Every row comes from one small tree of marks. Brackets hold a mark, then the marks that hang from it, in the order of their numbers. Every link used is in the known rows. Which tree was each row made from?
Known rows
{q705 {q52 q405} {q342 q11} q372}: [ -1  13  19 -11 -27   5  21 -11  13 -35  -8   7  -2 -31   9  -1 -40 -33
 -18  26   5 -16  13  21   1   6  14  21 -14  -4 -25 -16  17 -16  -6 -31
  -7 -21 -14  13 -11   1 -24 -23  19 -10  31  -1]
{q130 {q342 q11}}: [-11  15   3   8  21   2  15   8  20 -14  18  14  -2 -11   8 -17 -17  -1
  -4 -13  16 -17  -2  -7   8 -12   1   7   2   6   6  -9  21   9 -20 -18
  14 -28   6  -4 -11  -4 -20  -8   7   9 -36 -10]
{q52 {q405 q372} {q705 {q342 q11}}}: [ -8   8   6   7   5  -6  12  13   3 -11  -9  16  31  -7   7 -36  -1 -20
   8  -1  -6  -9  13  16  24 -15   1  28 -17   2 -13 -15  14   9 -14  -5
   2 -14   9  -4 -12  -8   5  -2  -7  -8  11  13]
{q405 q52 q372}: [-11  41  12   7  18  -2 -12 -19  13  17  16   3   4  -1   2 -25  26  -9
  10  -4  11  25  -2   9   5 -15 -10  12 -12  -8  20   4   2  29 -13  -1
  19  -1   3   1  10  -4  11  -1  -4  -3 -20  14]
{q405 {q342 q11} {q372 q705}}: [-23  37  -7  -4   8  -6  -5   6  25   9 -11  13   5 -15  29 -34  23 -15
  11   0 -16  -7  -8  -3  -3 -16 -15  31 -10  23  10  -9   3  22 -18   0
  21  16  29   3 -14  -3  -1  16   0  -9 -27   5]
{q342 q11 q52 {q705 {q372 q405}}}: [  4   1  14   2  -2   7   3 -12  28 -16 -15   0   8 -14  23 -15   8 -19
  -2  -4  20 -27   6  -1 -18   0 -17  42  -7  15  -4  20  23 -14   9 -40
  18  -5   5   7   0 -30 -16  -5  21 -14   5  20]
{q405 {q342 q11 {q52 {q705 q372}}}}: [-18  15  -2   0  12   3   7  15  28  -8 -17   6  29  -8  16  -9   3 -21
  12  -4   9 -10   0   0  -2  -8 -17  24 -22  20   2  -5  18   0 -14  -5
  26  -4  11  17   1 -13 -15   9   8 -12   4   0]
{q405 {q342 q52}}: [-32  22  -4 -13  15   6  -4   5   5  -6   0  -6  11  -6  15 -10   2 -21
   7 -10  20   5  -3  -6  -4  -6 -19  20 -19  23  26  -4  16 -13  -6  -4
  24   8   6  19   1 -10 -11   5   7 -18 -16   2]
{q130 {q372 q342 q705}}: [-20  19  -8   2   6  16  -7   5  -2 -13   5   3 -10 -17   3   4  17  24
  -4   9 -14 -22   7   3  11 -30   3  33   3  19  14  -6   9   2   7 -39
 -13  -1  27 -14 -36   6  -3  -9   0  -5 -19  -7]
{q52 {q405 q372} {q705 q342}}: [-16  10   8  -3   2  -3   6   5 -13 -10 -10  10  27  -8   1 -30  -2 -21
  10   1  -1  -1  15  14  27 -16   7  22 -19   1  -4 -13  15   4 -12  -6
   3  -6   2  -3 -13  -4   9 -14 -10 -12  11   9]
{q342 q11 {q705 q372}}: [  4   9  17   6  -6  13  16 -12  32 -19 -11   2  -1 -13   7 -26  -4  -9
  -1   0   6 -22  10 -13  -9   4  -9  20  -8   8 -10  14  14  -5 -13 -24
   8   2   8   4  -8 -25 -15   9  12   4   3  -2]
{q342 q11}: [  0  19   0   6   6   3  28  10  30 -12   1  12  -2  -6   9 -22  -4   3
  -4  -4   0  -7   6  -7  -6  -7 -21   4   0  13   1  -2   8   1 -13  -8
   2 -15  11  -1  -3  -5 -20  26   8  12 -21  -1]
{q705 q52 {q342 q11} {q372 q405}}: [  7  15  22 -27 -39   4  24 -13  21 -30 -21  22 -11 -31  18   8 -34 -36
 -23  32  17 -25  19  24 -13  -6  15   4 -10  -2 -20 -12  -1  -2   5 -51
  -4 -32 -14  -6  -7  10 -34 -28  22 -10  10   6]
{q52 {q342 q11} {q705 q372}}: [  3   7  20  19 -11  26  38   3  24 -12 -21  26  28  -8   8 -12 -12 -21
  12  19   3 -17  11  -2  20 -11   4  22 -22   1 -14  -4  11  12 -25  -3
  16 -35  -2  -4  -2  -4 -12   3  -4   9   4  -3]
{q705 {q52 q342} {q372 q405}}: [  2  17  29 -11 -36  15  28 -28   8 -18 -12  17 -15 -30  22   8 -20 -44
 -14  37  21 -22  15  15  -1  -5  14  14  -9 -11   7 -10   7  -2   6 -31
   7 -25 -25   3   4   6 -28 -34   1  -5   3   4]
{q130 q342}: [-19  15   8  -1  16   3   5  -5   1 -10  18   8  -7 -10   0 -11 -16  -2
  -3 -12  22  -9   4  -8  15 -12   9   1  -3   2  20  -7  16   1 -15 -20
  11 -20  -1  -2 -11   0 -16 -20   1   4 -35 -14]
{q405 q372}: [ -5  38   8   0   7  -4   4 -11   9  10  -1  14  -7  -7   7 -22  18  -6
  13  -7   3   9  10  -1   0  -5  -6  12  -2  -5  10  -2   2   9  -6  -4
   5   5   5   0  -5  -5  -3   2 -10  -2 -19   6]
{q52 {q705 {q342 q11} q372}}: [  2   3  16  -6 -15  13  25   5  15 -17 -28  22  25  -9  -6  -4 -18  -9
   7  12   6 -12  20   3  12  -9   8   2 -22   3 -21  -5   3   2 -19 -24
   3 -25   5 -13 -14   2 -15  -7   8   2  15  -9]
{q130 {q372 {q342 q705} q405}}: [-17  15  -3   6   6  11  -6  -2   2 -20   4   4 -15 -13  10 -13  14  -1
 -19  -3  10 -36  16  10  -3 -25   4  32   7  11  15   1   5  11  19 -49
 -10  -6  18 -10 -28 -11  -6 -17   3 -14 -22   9]
{q405 q52 q342}: [-38  30  -1  -5  21  10 -10  -4  12  -1  16 -13  11  -3   1 -21  -3 -20
  -3   1  23  20  -7   3   4 -16 -17   2 -25  17  32  -3   5  20 -22   7
  31   2   9  12   8  -2  -1   6   4 -10 -24   1]
{q705 q342 q372}: [ -9  17  23 -18 -23  20  13 -19  -6 -18 -20   9  -8 -18  -5   1 -29 -17
  -1  11  19   4  25   2   5   5  25   3 -19   3 -14   1  -2 -15 -14 -27
  -4 -17   0  -3 -17   9 -23 -19  10  -5  13  -7]
{q372 q52 q405}: [  3   3  -6 -20 -15  10  13   0   5 -15  -3  -2  -4 -14  19   0   1 -13
 -11  24  28 -16  -1   2 -11 -17 -11   2  15  24  35  -4  -5  10  12 -29
  14  -9  11 -33 -15   2 -25 -11  -1   3 -22  25]
{q52 q405 q705}: [-14  -6  -1   5   5   0  20  11  -8 -16   1  -1  25  -4  -1 -22   3  -7
   5   1  -3 -10  14   3  25 -13 -12   9 -11   6  12 -12  25  -8  -9  -2
   2  -2   5   0  -7  -9  -3  -4 -12   3   8  -2]
{q52 {q705 q372}}: [  1   1  15   0 -13  11  22  -2   7  -7 -21  11  16  -7  -7  -1   2  -4
  15   8   2  -9  20  -2  14  -7   1  -7 -16  -5   2  -2  10  -1 -11 -16
   7  -8   3  -7  -7  -1 -15 -10  -6   6  11 -12]
{q705 q372}: [ -2  17  15  -2 -15  10  17 -16   5  -6 -10   2 -13 -16  -2   1  -5  -5
   4   6   9   1  19  -5   2   8   7   0  -7  -4   1   2   6 -10  -8 -16
   1  -4   4   3  -9  -2 -25  -9   2   1  10 -11]
{q705 q342 {q372 q405}}: [ -6  10  21 -21 -32  13  15 -18  -7 -20 -25  14 -16 -19   6  -1 -28 -27
 -13  15  26  -9  29   9  -1  -3  28   2 -12   4  -9   0  -7  -5   1 -38
  -3 -26   3 -10 -17  12 -29 -30  11 -10   8   5]
{q705 {q372 {q342 {q52 q405}}}}: [-10  14   7   8  -2  10   0  -6  -8  -9  -4  -6  -7 -20   1  10  -2  -3
  -6   6   7  -7  15   4   6  -2   2  30 -12  -1   2  13  23 -25   8 -20
   9 -12   9  22 -15 -13 -13 -21  -3  -7  28  -4]
{q372 {q405 q52} {q705 {q342 q11}}}: [-16   0   5 -22 -12  12   0  -3   5 -14  -5  10   3 -17  21 -15  -3 -11
 -21  23   6  -9   0  15   1 -36  -3  15 -11  33  17   1  -5  13  -2 -46
  12 -22  19 -27 -14  21  -7 -12  21  -2 -30  22]

Write each row's tree
[-15   6  13 -11  -5   7   9 -19   0 -28  12 -12   3 -17   4 -24  -7 -19
  -8   8  10 -17   4   1  -1  -3 -14  20  -9   4  19   3  27 -21   1 -28
   3  17 -16  12   2 -23  -3  -9   6  -7  -5  -1] : {q342 {q705 {q52 q405}}}
[-31  19  -1 -10   6   3  -3  -4   7  -5   5  -3  -2  -8  17 -23   1 -30
 -17   3  30   2   2   8  -3 -22 -14   0 -14  18  34  -5  -3  24  -2 -10
  24  -7  12   0   5   2 -11  -7   4 -13 -30  17] : {q372 {q405 q52 q342}}
[ -9  14  11 -15 -10   4  23   3  10 -38   6   7   7 -24  11 -13 -35 -27
 -21  18   7 -11   6  21   2  -7  -3  17 -11   9  -9 -17  16 -15  -6 -27
  -9 -20 -15   7  -5   0 -16  -7  16  -7   3   4] : {q705 {q52 q405} {q342 q11}}
[ -5  14  19  21   4  25  14  -6  27  -3   1  10  33  -3  -1 -12  -5 -19
   4  19  12   4   0   8  22 -19  -2  20 -29   1   4   2  11  26 -28   1
  25 -34  -3   0   9  -3   0  -1   1   7  -1   4] : {q405 {q52 {q342 q11} {q705 q372}}}
[-10  15   6   6   1  31   2 -10  10 -26   5  -7   9 -10   6  -5   5  -6
   6  14  20 -19  -5  -1   7 -14  10  41   8  21  20  -8   9  13  -9 -23
   2  -2   4 -22 -23  -9  -8  -7  -2  -7 -21  14] : {q130 {q372 {q52 {q342 q705}}}}
[-19  -6   4  -6  -2   7  19  10 -15 -25  -4   3  30  -6  -4 -20 -20 -16
   2   6   6  -5  16   9  28 -16   4  11 -20  11   0 -12  18 -12 -12 -12
   0 -14   0  -2 -12  -1  -1 -12  -3  -6  11   1] : {q52 q405 {q705 q342}}
[ -3  -4  12  14   6   6   0  -8  22 -21  -2 -16  16 -14  15 -22   3 -19
   0  -9   8 -21   2  -2  -2  10 -17  57 -10  13  -6  16  39 -26   1 -22
  14   5   5  25  -3 -38  -8  -2  16 -14  25  16] : {q342 q11 {q52 q405} {q705 q372}}
[-16  13  18  11  12  28   8  -7   7  -3  10   5  33   1  -5 -16  -4 -15
   7  15  19  13  -2   7  26 -29  -7  13 -28   6  24   0  10  21 -24   1
  26 -28  -8  -2  14   2  10  -1  -4   6 -20   4] : {q405 {q52 q342 q705}}
[-11   6  19  27  -4  25  20 -12  12 -28   3  -4  11 -16  17 -39 -22 -35
  -7   8   9 -21   7  -5  20   3   3  54 -15  11  -8   4  27 -12 -17   3
  12 -16   2  19  -6 -24  -5   0  -1  -2   9  12] : {q52 {q342 q11 {q705 q372}} q405}
[-14  25  14  15  16  26  11  -7  23  -5  19   5  13  -3   5 -22  -9 -16
  -6   9  20  14  -6   4  12 -19 -12  19 -20  11  15   4   8  19 -25   5
  21 -31  -3   6  12  -2  -2  13   7   7 -27  12] : {q405 {q52 {q342 q11}}}
[ -5   8  13  15   3  26  36  12  20 -13  -9  26  36  -3   9 -22  -9 -16
  11  13   2 -16   7  -2  19 -22 -11  19 -19  13  -1  -5  11  12 -24   1
  15 -35  -1  -5   2  -5  -5  16  -4  10 -20   2] : {q52 {q342 q11} q705}
[ -9  11  12   8   4  13   0  -6   6   0   2   0  19  -5 -13   1   4   2
   0  16  11   5   7   9  16 -23  -7   1 -25  -3  14  10  10  17 -12 -14
  21 -18   5   0   1  -1   4 -14  -3   4   7  -7] : {q405 {q52 {q705 {q372 q342}}}}
[-13   5  11   2  13   0   4  -5  20 -28  24   1   6 -18  11 -26 -20 -16
 -12  -6  16 -35  -9   0   7 -12  -3  25  -3   5   9  -7  36   0 -13 -31
  13 -12 -10   7  -9 -22  -9 -18  10  -4 -24  -5] : {q130 {q342 q11 {q705 {q52 q405}}}}
[ -7  17  12   5  -5  10  29  -2  17 -27  17   8   7 -20  20 -17 -23 -32
 -13  21   4 -15  -1  12   9  -8 -10  29  -8   4   7 -16  27  -8  -7  -4
   4 -20 -20  18   6  -8 -13  -2   2  -1  -6   6] : {q705 {q52 {q342 q11} q405}}
[ -8  13  24 -19 -15  18   1 -17  -7 -18 -20   4   3 -16  -1  11 -23 -18
   6   8  25   7  17   5   1   6  18  22 -22   6 -11   6   8 -27  -3 -34
   3 -17  -6   5 -11   3 -21 -25  17 -15  20   0] : {q705 {q342 q52} q372}
[  3  30  12   4   2  17   4 -10  23  -2  -4   7  14 -11  19 -25  11 -20
  14  15  13  -8 -10  -2  -3 -12  -7  40   0  13  11   6   1  21 -12  -6
  22  -2   4 -16 -11 -19   2   7  -8   0 -22  23] : {q405 {q372 {q52 {q342 q11 q705}}}}
[-22  32   1 -13   5   6 -19  -9  14   0  -8 -11  14 -12  15 -29  16 -30
  17   5  19  -7 -12  -9  -9 -10 -11  31  -7  20  25   3   2  22 -13  -5
  33  30  14  -5 -14 -21   6   1  -9 -18 -20  15] : {q405 {q342 q705} {q372 q52}}
[-23  10  11   9  28   7 -25 -13   6 -21  20  -6   8  -9   5  -6   6   0
   7 -27  27 -27  -7   0  13 -13  16  51   1  11  19  -5  36   2  -4 -46
   8  -6   0  -1 -16 -19  -3 -35  13 -23 -28   1] : {q130 {q342 q52 q705} q372}
[  1  13  14  -7  -4   8  19  -8  34 -26   3   3   6 -15  12 -25  -7 -10
  -8   7   5 -26   0   0 -15  -7 -28  15  -5  10   4   5  19  -6  -6 -33
   5   3  -8   4   4 -24  -9  13  18   1 -17  -1] : {q342 q11 {q705 q52}}
[-26  41   5   9  30  -1 -25 -10  37   8   7  -5  20  -3  14 -50  20 -32
   6  -9  12   7 -15   4  -4 -19 -21  34 -23  12  14   7   6  42 -24   3
  38  15  15  15   6 -25  18  14   5 -19 -25  19] : {q405 q52 {q342 q11 q705} q372}
[ -9  -2 -25  -3  -2  17   2  24   3 -20   7 -13  11 -27  17  -1   3  16
 -18  39 -18 -32 -17  -1   5 -33 -19  40   8  42  20   8  17  -6   5 -26
  15  -6  37 -21 -43  -6  -5   1  -8  10  -3  10] : {q372 {q52 q405} {q342 q11} q705}
[-21  17   1   8  13   7   2   6  35   0  -3   0  32  -3   4 -19   2 -23
   3   8  10   2  -6   7   8 -17 -16   6 -31  12   6  -6   9  35 -30   4
  36 -10  15   8   5  -6  -4   7   6  -6   1  -2] : {q405 {q52 {q705 q372}} {q342 q11}}
[-10  14  15  -7  -4   1   1 -22   4 -19   9  -8   2 -16   8 -29   2 -24
  -2   6   6 -15   4   6   0  -4 -13  28  -6  -1  17   2  25 -11   2 -25
   7  21 -14  12   1 -25   5 -11   1 -11  -6   4] : {q342 {q705 {q52 {q405 q372}}}}
